Each row was made from one small tree. Brackets hold a mark, then the marks that hang from it, in alphabetical order. Every link used is in the known rows. Write each row's tree.
Known rows:
[roposer [lekog nubuso vobed]]: -.10 -.22  .08  .10 -.16  .10 -.52  .03  .03  .01 -.02  .14 -.21 -.11  .05 -.18 -.27  .06  .28  .04 -.05 -.04 -.01  .00  .02  .01  .03 -.09  .15
[vobed lekog]: -.14 -.09  .05  .11 -.20  .16 -.31 -.05 -.05  .02  .04  .12  .04  .01  .06 -.22 -.02  .14  .21 -.17  .05 -.02 -.01  .01  .10  .08  .04 -.06  .15
[samub dapo nubuso roposer]: -.01 -.13  .08  .08 -.19  .25 -.14 -.02 -.07  .03  .07 -.03 -.08  .04  .00 -.23  .11  .25  .33  .00 -.03 -.08  .13 -.02  .04  .03  .06 -.05  .33
[samub nubuso]:  .05 -.09  .07  .13 -.19  .25 -.18 -.05 -.10  .10  .12  .02 -.02 -.08  .03 -.23  .18  .16  .26 -.06  .01 -.01  .01 -.01  .03  .06  .05 -.09  .20
[lekog dapo]: -.14  .01  .09  .11 -.26  .04 -.28 -.02 -.05  .08  .15 -.04 -.05 -.05  .06 -.19  .02  .14  .24 -.14 -.03 -.01  .07 -.02  .04  .05  .05 -.05  .07
[lekog dapo fodub vobed]: -.16  .06  .04  .02 -.27 -.06 -.55  .01  .02  .00  .06  .11  .12 -.02  .07 -.04 -.11  .04  .22 -.04 -.05 -.04  .12 -.01  .01  .04  .06  .00  .00
[roposer [lekog fodub nubuso]]: -.10 -.15  .07  .04 -.14  .08 -.53  .04  .00  .06  .21  .22  .01  .00  .08 -.27 -.22  .07  .27  .01 -.04 -.02  .05  .05  .05  .08  .15 -.08  .12
[samub dapo nubuso [roposer [lekog fodub]]]: -.01 -.09  .06 -.03 -.15  .12 -.33  .06 -.02  .00  .10  .20  .05  .05  .05 -.31 -.05  .27  .37  .05 -.06 -.07  .19  .05  .07  .01  .18 -.08  .29
[viza [fumaki [fodub lekog]]]:  .02  .01  .03  .03  .10 -.01 -.41  .00 -.11 -.01  .30  .06 -.13 -.06  .16 -.27  .00  .20  .28 -.11  .11 -.01  .09  .01  .16 -.01  .08 -.06  .11
[fumaki [fodub [lekog dapo vobed]]]: -.12  .06  .06 -.03 -.14 -.08 -.61  .04 -.03 -.01  .02  .01 -.18 -.18  .10 -.13 -.09  .18  .29 -.08  .00 -.01  .15 -.05  .08  .04  .07 -.03  .02
[fumaki fodub]: -.08 -.08  .10  .09 -.03  .09 -.34  .02 -.08  .02  .21  .03 -.20 -.03  .05 -.30  .04  .05  .28 -.11  .05 -.01  .06 -.02  .06  .06  .10 -.06  .15
[vobed [lekog dapo nubuso] [samub roposer]]: -.30 -.13  .03  .05 -.37  .28 -.27 -.11 -.03  .00 -.04  .12  .04 -.01 -.05 -.20 -.23  .10  .25 -.10  .00 -.12  .13 -.06  .09  .12 -.02 -.07  .13
[fodub [lekog dapo]]: -.08  .07  .07  .04 -.22 -.03 -.42  .00 -.07  .07  .06 -.07 -.02 -.12  .12 -.14 -.01  .26  .25 -.15 -.01  .03  .10 -.03  .11  .06  .10 -.05  .07
[kadasi [dufit nubuso]]: -.06 -.08  .12  .14 -.09  .14 -.26 -.09 -.10  .11  .32 -.04 -.16  .06  .12 -.18 -.06  .21  .27 -.15  .09 -.02 -.01  .04  .09  .01  .07 -.07  .12
[lekog dapo fodub nubuso vobed]: -.21 -.06  .04  .01 -.32  .04 -.58 -.01  .03  .05  .09  .09  .02 -.03  .03 -.02 -.21  .00  .22  .03 -.08 -.05  .10 -.03  .02  .10  .03 -.01  .01
[vobed [lekog dapo nubuso]]: -.26 -.13  .04  .06 -.38  .15 -.40 -.07 -.02  .10  .10  .06 -.08 -.03  .02 -.19 -.10  .13  .22 -.14 -.01 -.04  .04 -.03  .12  .12  .00 -.04  .07
[viza [fumaki [fodub [lekog [vobed samub]]]]]: -.03  .00  .02  .02  .05  .06 -.49 -.05 -.05 -.11  .05  .15 -.05 -.12  .15 -.14 -.18  .09  .28 -.05  .08 -.04  .15 -.03  .06 -.04 -.03 -.05  .08
[lekog nubuso [vobed samub]]: -.15 -.21  .07  .13 -.21  .28 -.43 -.08  .00  .00 -.07  .07 -.01 -.08  .02 -.05 -.25 -.06  .24  .03 -.04 -.04  .07 -.06 -.07  .07 -.08 -.05  .15
[samub nubuso roposer]:  .04 -.09  .06  .12 -.16  .29 -.10 -.04 -.12  .03  .06  .03  .03 -.03 -.02 -.24  .12  .20  .28 -.03  .02 -.10  .03 -.02  .04  .04  .07 -.10  .26
[samub dapo roposer]: -.10 -.10  .09  .09 -.09  .11 -.21  .01 -.06 -.03  .08 -.05 -.11  .11  .03 -.20 -.03  .18  .30 -.04 -.02 -.08  .13 -.01  .05  .02  .07 -.04  .29
[lekog dapo fodub [vobed [samub roposer]]]: -.20  .05  .02  .00 -.24  .07 -.41 -.04  .00 -.10 -.07  .17  .25  .00  .00 -.02 -.27  .02  .26 -.01 -.04 -.13  .22 -.05 -.02  .04  .03 -.03  .08
[vobed lekog [samub nubuso roposer]]: -.07 -.10  .03  .07 -.25  .41 -.12 -.13 -.09 -.03 -.10  .22  .18 -.04 -.03 -.24 -.01  .18  .27 -.10  .06 -.12  .09 -.04  .06  .08  .00 -.11  .26
[roposer lekog]: -.03 -.09  .10  .12 -.08  .05 -.37  .03 -.04  .03  .08  .14 -.13 -.06  .09 -.31 -.07  .14  .29 -.10  .00  .00  .00  .04  .05  .00  .12 -.11  .16
[dufit nubuso]: -.02 -.01  .08  .16 -.14  .17 -.23 -.04 -.05  .10  .25 -.04  .01 -.02  .10 -.20  .07  .12  .23 -.15  .06 -.04  .04  .01  .05  .02  .06 -.07  .13
[dufit kadasi]:  .01 -.04  .14  .14 -.02  .10 -.23  .00 -.08  .09  .16  .11 -.03  .01  .13 -.18  .09  .11  .23 -.04 -.02  .04 -.01 -.01  .00  .08  .09 -.05  .17
[lekog dapo fodub nubuso [vobed samub]]: -.25 -.08  .04  .01 -.36  .12 -.57 -.05  .04  .02  .02  .15  .17 -.05  .02 -.01 -.31 -.06  .23  .02 -.09 -.05  .17 -.05 -.05  .10 -.03  .00  .02
[samub dapo]: -.11 -.10  .10  .11 -.14  .09 -.31  .01 -.03  .03  .13 -.07 -.13  .07  .08 -.15  .03  .13  .28 -.08 -.04  .01  .11  .01  .02  .03  .05 -.01  .24
[lekog dapo nubuso [vobed samub]]: -.23 -.14  .07  .10 -.34  .18 -.45 -.08  .03  .04 -.06  .04 -.06 -.11  .01 -.04 -.24 -.03  .24 -.01 -.08 -.05  .12 -.08 -.04  .06 -.08 -.03  .06
[fumaki [fodub lekog]]: -.01 -.02  .08  .02 -.01  .03 -.47  .05 -.11  .02  .15  .01 -.12 -.10  .12 -.26  .02  .18  .30 -.11  .06  .02  .10 -.02  .10  .08  .13 -.06  .13
[vobed [lekog fodub] [samub dapo nubuso]]: -.14 -.09  .03 -.03 -.33  .29 -.35 -.08 -.02  .02  .02  .22  .28  .05  .05 -.17 -.02  .13  .29 -.08 -.03  .00  .22  .02  .03  .10  .02 -.01  .23

Which tree is each row?
-.04  .02  .05 -.02 -.26  .06 -.33  .03 -.04  .04  .12  .23  .10 -.05  .02 -.32 -.01  .26  .32 -.02 -.04 -.10  .14  .03  .10  .02  .20 -.10  .14 -> [samub nubuso [roposer [lekog dapo fodub]]]
-.09 -.14  .06  .01 -.07  .08 -.66  .02 -.05  .00  .04  .04 -.23 -.14  .08 -.14 -.17  .09  .29  .03  .02 -.01  .07 -.06  .07  .09  .04 -.04  .12 -> [fumaki [fodub [lekog nubuso vobed]]]
-.16 -.12  .08  .09 -.19  .16 -.40 -.03  .03 -.06 -.11  .01 -.02  .01  .06 -.03 -.16  .02  .28 -.03 -.07 -.01  .17 -.04 -.08  .00 -.06  .00  .22 -> [lekog [vobed [samub dapo]]]
 .00 -.07  .05  .00 -.23  .23 -.45 -.04 -.02 -.01 -.18  .02  .05 -.13  .09 -.01 -.03  .21  .33  .02 -.07  .03  .19 -.05 -.04  .01 -.03 -.02  .25 -> [fodub [lekog [vobed [samub dapo nubuso]]]]
-.29 -.07  .02 -.02 -.39  .08 -.50 -.05  .00  .08  .17  .17  .14  .03  .03 -.16 -.17  .10  .21 -.10 -.03 -.04  .09  .01  .12  .16  .06 -.02  .01 -> [vobed [lekog dapo fodub nubuso]]
-.07 -.09  .05  .00 -.26  .23 -.43 -.05  .02 -.02 -.04  .15  .21  .00  .04 -.02 -.07  .05  .30  .05 -.09 -.01  .22 -.01 -.08  .03 -.01  .00  .21 -> [lekog fodub [vobed [samub dapo nubuso]]]
-.15 -.18  .06  .02 -.20  .18 -.58 -.04  .02 -.02 -.16 -.03 -.06 -.07  .10  .04 -.26  .10  .30  .04 -.09  .03  .19 -.06 -.04  .06 -.06  .00  .22 -> [fodub [lekog nubuso [vobed [samub dapo]]]]
-.04 -.15  .08  .05 -.23  .21 -.39 -.02  .04 -.01 -.14  .16 -.08 -.11  .06 -.18 -.11  .13  .36  .02 -.09 -.02  .18 -.01 -.06 -.05  .00 -.07  .25 -> [roposer [lekog [vobed [samub dapo nubuso]]]]
-.20 -.06  .06  .03 -.30  .05 -.49 -.01 -.02  .11  .26  .04  .06  .02  .03 -.14 -.11  .05  .24 -.03 -.06 -.02  .11 -.01  .05  .13  .09 -.02  .04 -> [lekog dapo fodub nubuso]
-.17 -.08  .04  .09 -.19  .30 -.19 -.09 -.06 -.08 -.10  .19  .14  .02  .00 -.21 -.15  .12  .24 -.15  .07 -.11  .10 -.02  .07  .07  .01 -.08  .22 -> [vobed lekog [samub roposer]]
-.18 -.08  .06  .00 -.27  .00 -.56  .05  .02  .11  .20  .18 -.02 -.05  .06 -.25 -.22  .11  .29 -.03 -.08 -.02  .11  .03  .07  .08  .14 -.06  .04 -> [roposer [lekog dapo fodub nubuso]]
-.12  .04  .07  .00 -.22 -.10 -.50  .06  .01  .06  .18  .19  .05 -.04  .10 -.26 -.14  .15  .28 -.11 -.05 -.02  .13  .05  .07  .03  .18 -.07  .03 -> [roposer [lekog dapo fodub]]
-.11 -.03  .04  .05 -.16  .14 -.48 -.04  .00 -.07 -.03  .20  .26  .00  .06 -.01 -.22 -.06  .22 -.01 -.02 -.03  .14 -.01 -.06  .05  .01 -.02  .10 -> [lekog fodub [vobed samub]]
-.13 -.15  .05  .05 -.17  .11 -.57 -.01  .00  .02  .10  .14  .05  .00  .04 -.01 -.23 -.03  .21  .08 -.05 -.05  .04 -.01 -.01  .09  .03 -.01  .10 -> [lekog fodub nubuso vobed]
 .00  .01  .02  .02  .09 -.04 -.52 -.01 -.06 -.08  .15  .10 -.15 -.10  .17 -.17 -.09  .15  .25 -.04  .10 -.05  .08 -.01  .11 -.03  .02 -.04  .08 -> [viza [fumaki [fodub [lekog vobed]]]]
-.07 -.13  .05  .05 -.15  .10 -.57 -.01 -.03  .02 -.05  .01 -.08 -.12  .09 -.01 -.18  .13  .24  .03 -.03  .00  .02 -.04  .04  .07  .01 -.05  .14 -> [fodub [lekog nubuso vobed]]
-.13  .00  .08  .07 -.24 -.08 -.50  .04  .04  .00 -.03  .12 -.16 -.15  .08 -.19 -.17  .12  .28 -.06 -.06 -.03  .06  .00  .04 -.03  .07 -.08  .04 -> [roposer [lekog dapo vobed]]
-.02 -.12  .03  .03  .05  .07 -.47 -.01 -.09  .04  .34  .04 -.22 -.06  .14 -.27 -.10  .16  .29 -.03  .08 -.03  .07 -.02  .15  .05  .04 -.06  .12 -> [viza [fumaki [fodub [lekog nubuso]]]]
-.04 -.03  .05  .06 -.12  .14 -.50 -.04 -.04 -.06 -.17  .08  .08 -.14  .11  .00 -.19  .10  .25 -.06  .00  .01  .11 -.05 -.01  .03 -.01 -.05  .13 -> [fodub [lekog [vobed samub]]]
-.09 -.12  .09  .07 -.08  .05 -.30  .06 -.01 -.04  .04  .06 -.18  .06  .06 -.33 -.12  .23  .34 -.04 -.04 -.07  .13  .03  .07 -.04  .12 -.08  .30 -> [samub dapo [roposer lekog]]
-.20 -.07  .05 -.01 -.28 -.06 -.68  .05  .07  .04  .06  .22 -.03 -.07  .07 -.14 -.30  .05  .27  .04 -.10 -.05  .10  .01  .04  .04  .09 -.06  .01 -> [roposer [lekog dapo fodub nubuso vobed]]
-.22 -.12  .07  .07 -.26  .22 -.30 -.08 -.01 -.02 -.04  .09  .05  .05  .07 -.17 -.10  .12  .27 -.16 -.01  .01  .16  .00  .03  .05 -.02 -.01  .23 -> [vobed lekog [samub dapo]]
 .05 -.05  .05  .01 -.11  .14 -.28  .03 -.07  .01  .13  .28  .10 -.02  .03 -.34 -.04  .22  .32  .03  .00 -.10  .09  .05  .08  .03  .20 -.13  .21 -> [samub nubuso [roposer [lekog fodub]]]
 .01 -.06  .05  .00 -.15  .24 -.28 -.01 -.05 -.02  .02  .33  .22 -.04  .02 -.32 -.12  .15  .33  .02 -.01 -.09  .16  .02  .02  .04  .14 -.13  .22 -> [vobed [samub nubuso [roposer [lekog fodub]]]]
-.13 -.06  .07  .04 -.27  .05 -.51 -.01 -.06  .12  .10 -.07 -.12 -.12  .09 -.13 -.09  .22  .26 -.08 -.04  .02  .08 -.06  .10  .11  .04 -.05  .08 -> [fodub [lekog dapo nubuso]]
-.21 -.24  .08  .09 -.24  .24 -.46 -.06  .04 -.02 -.09  .00 -.09  .00  .04 -.01 -.25 -.03  .29  .05 -.10 -.01  .16 -.06 -.08  .04 -.09  .00  .22 -> [lekog nubuso [vobed [samub dapo]]]
-.31 -.09  .02 -.02 -.42  .18 -.50 -.09  .01  .05  .07  .21  .26  .01  .03 -.14 -.26  .02  .22 -.12 -.03 -.03  .17 -.03  .07  .16  .01 -.02  .03 -> [vobed [lekog dapo fodub nubuso] samub]
-.11 -.11  .07  .05 -.07  .03 -.42  .07  .04 -.09 -.11  .10 -.20  .03  .05 -.20 -.22  .18  .33  .03 -.05 -.10  .13  .02  .03 -.07  .08 -.06  .27 -> [samub dapo [roposer [lekog vobed]]]
-.08  .08  .01 -.01 -.06 -.13 -.52 -.01 -.04 -.03  .14  .06 -.16 -.15  .16 -.16 -.11  .19  .28 -.08  .06 -.05  .14 -.03  .14 -.04  .01 -.03 -.01 -> [viza [fumaki [fodub [lekog dapo vobed]]]]
-.18 -.06  .06 -.03 -.20 -.01 -.68  .03 -.02  .03  .04  .00 -.24 -.19  .07 -.15 -.16  .12  .29 -.01 -.02 -.01  .13 -.08  .08  .08  .04 -.03  .03 -> [fumaki [fodub [lekog dapo nubuso vobed]]]
-.11 -.03  .03  .04 -.13  .17 -.38 -.04 -.02 -.13 -.09  .22  .25  .04  .01 -.04 -.26  .00  .24  .03  .00 -.12  .16 -.03 -.04  .04  .04 -.04  .17 -> [lekog fodub [vobed [samub roposer]]]
-.17 -.06  .06  .01 -.18  .10 -.52 -.01  .04 -.08 -.04  .12  .18  .07  .07  .00 -.21 -.01  .27  .01 -.08 -.01  .22  .00 -.08  .02  .00  .03  .17 -> [lekog fodub [vobed [samub dapo]]]
-.23  .05  .03 -.02 -.31 -.01 -.46 -.03 -.01  .04  .13  .18  .19  .04  .06 -.17 -.06  .15  .20 -.18  .01 -.03  .11  .02  .12  .10  .09 -.02  .02 -> [vobed [lekog dapo fodub]]
-.06 -.14  .07  .08 -.27  .30 -.31 -.07  .01  .00 -.13  .04  .01 -.07  .03 -.06 -.02  .08  .31  .01 -.08 -.01  .18 -.04 -.08 -.01 -.07 -.03  .25 -> [lekog [vobed [samub dapo nubuso]]]
-.12 -.15  .03  .01 -.11  .08 -.55  .05  .02 -.06  .01  .27  .03  .01  .03 -.17 -.37  .05  .28  .13 -.04 -.13  .07  .02  .04  .03  .12 -.08  .17 -> [samub [roposer [lekog fodub nubuso vobed]]]
-.07 -.14  .07  .02 -.04  .11 -.52  .04 -.10  .07  .18  .00 -.23 -.11  .09 -.25 -.07  .13  .31 -.04  .03  .01  .08 -.04  .10  .12  .09 -.06  .14 -> [fumaki [fodub [lekog nubuso]]]
-.16 -.13  .09  .08 -.27  .04 -.44  .03  .00  .11  .14  .07 -.22 -.11  .05 -.29 -.15  .14  .30 -.07 -.07 -.02  .05 -.01  .07  .04  .08 -.10  .08 -> [roposer [lekog dapo nubuso]]
-.11 -.16  .05  .03 -.15  .03 -.65  .05  .05  .01  .05  .26  .00 -.05  .07 -.14 -.31  .02  .27  .09 -.06 -.04  .05  .03  .02  .04  .09 -.06  .10 -> [roposer [lekog fodub nubuso vobed]]
-.10 -.13  .03  .04 -.13  .25 -.45 -.06 -.05 -.08 -.18  .08  .05 -.09  .03 -.03 -.32  .11  .27  .06 -.01 -.08  .11 -.08  .01  .07 -.02 -.06  .20 -> [fodub [lekog nubuso [vobed [samub roposer]]]]
-.21 -.23  .06  .07 -.20  .28 -.36 -.05  .02 -.08 -.13  .01 -.06  .05 -.02 -.04 -.31  .02  .31  .09 -.08 -.10  .19 -.07 -.06  .03 -.08 -.02  .29 -> [lekog nubuso [vobed [samub dapo roposer]]]
-.09  .07  .04  .02 -.24 -.04 -.55  .01 -.02  .01 -.07 -.02 -.05 -.16  .11 -.03 -.10  .21  .24 -.08 -.03  .00  .09 -.04  .07  .03  .04 -.03  .03 -> [fodub [lekog dapo vobed]]
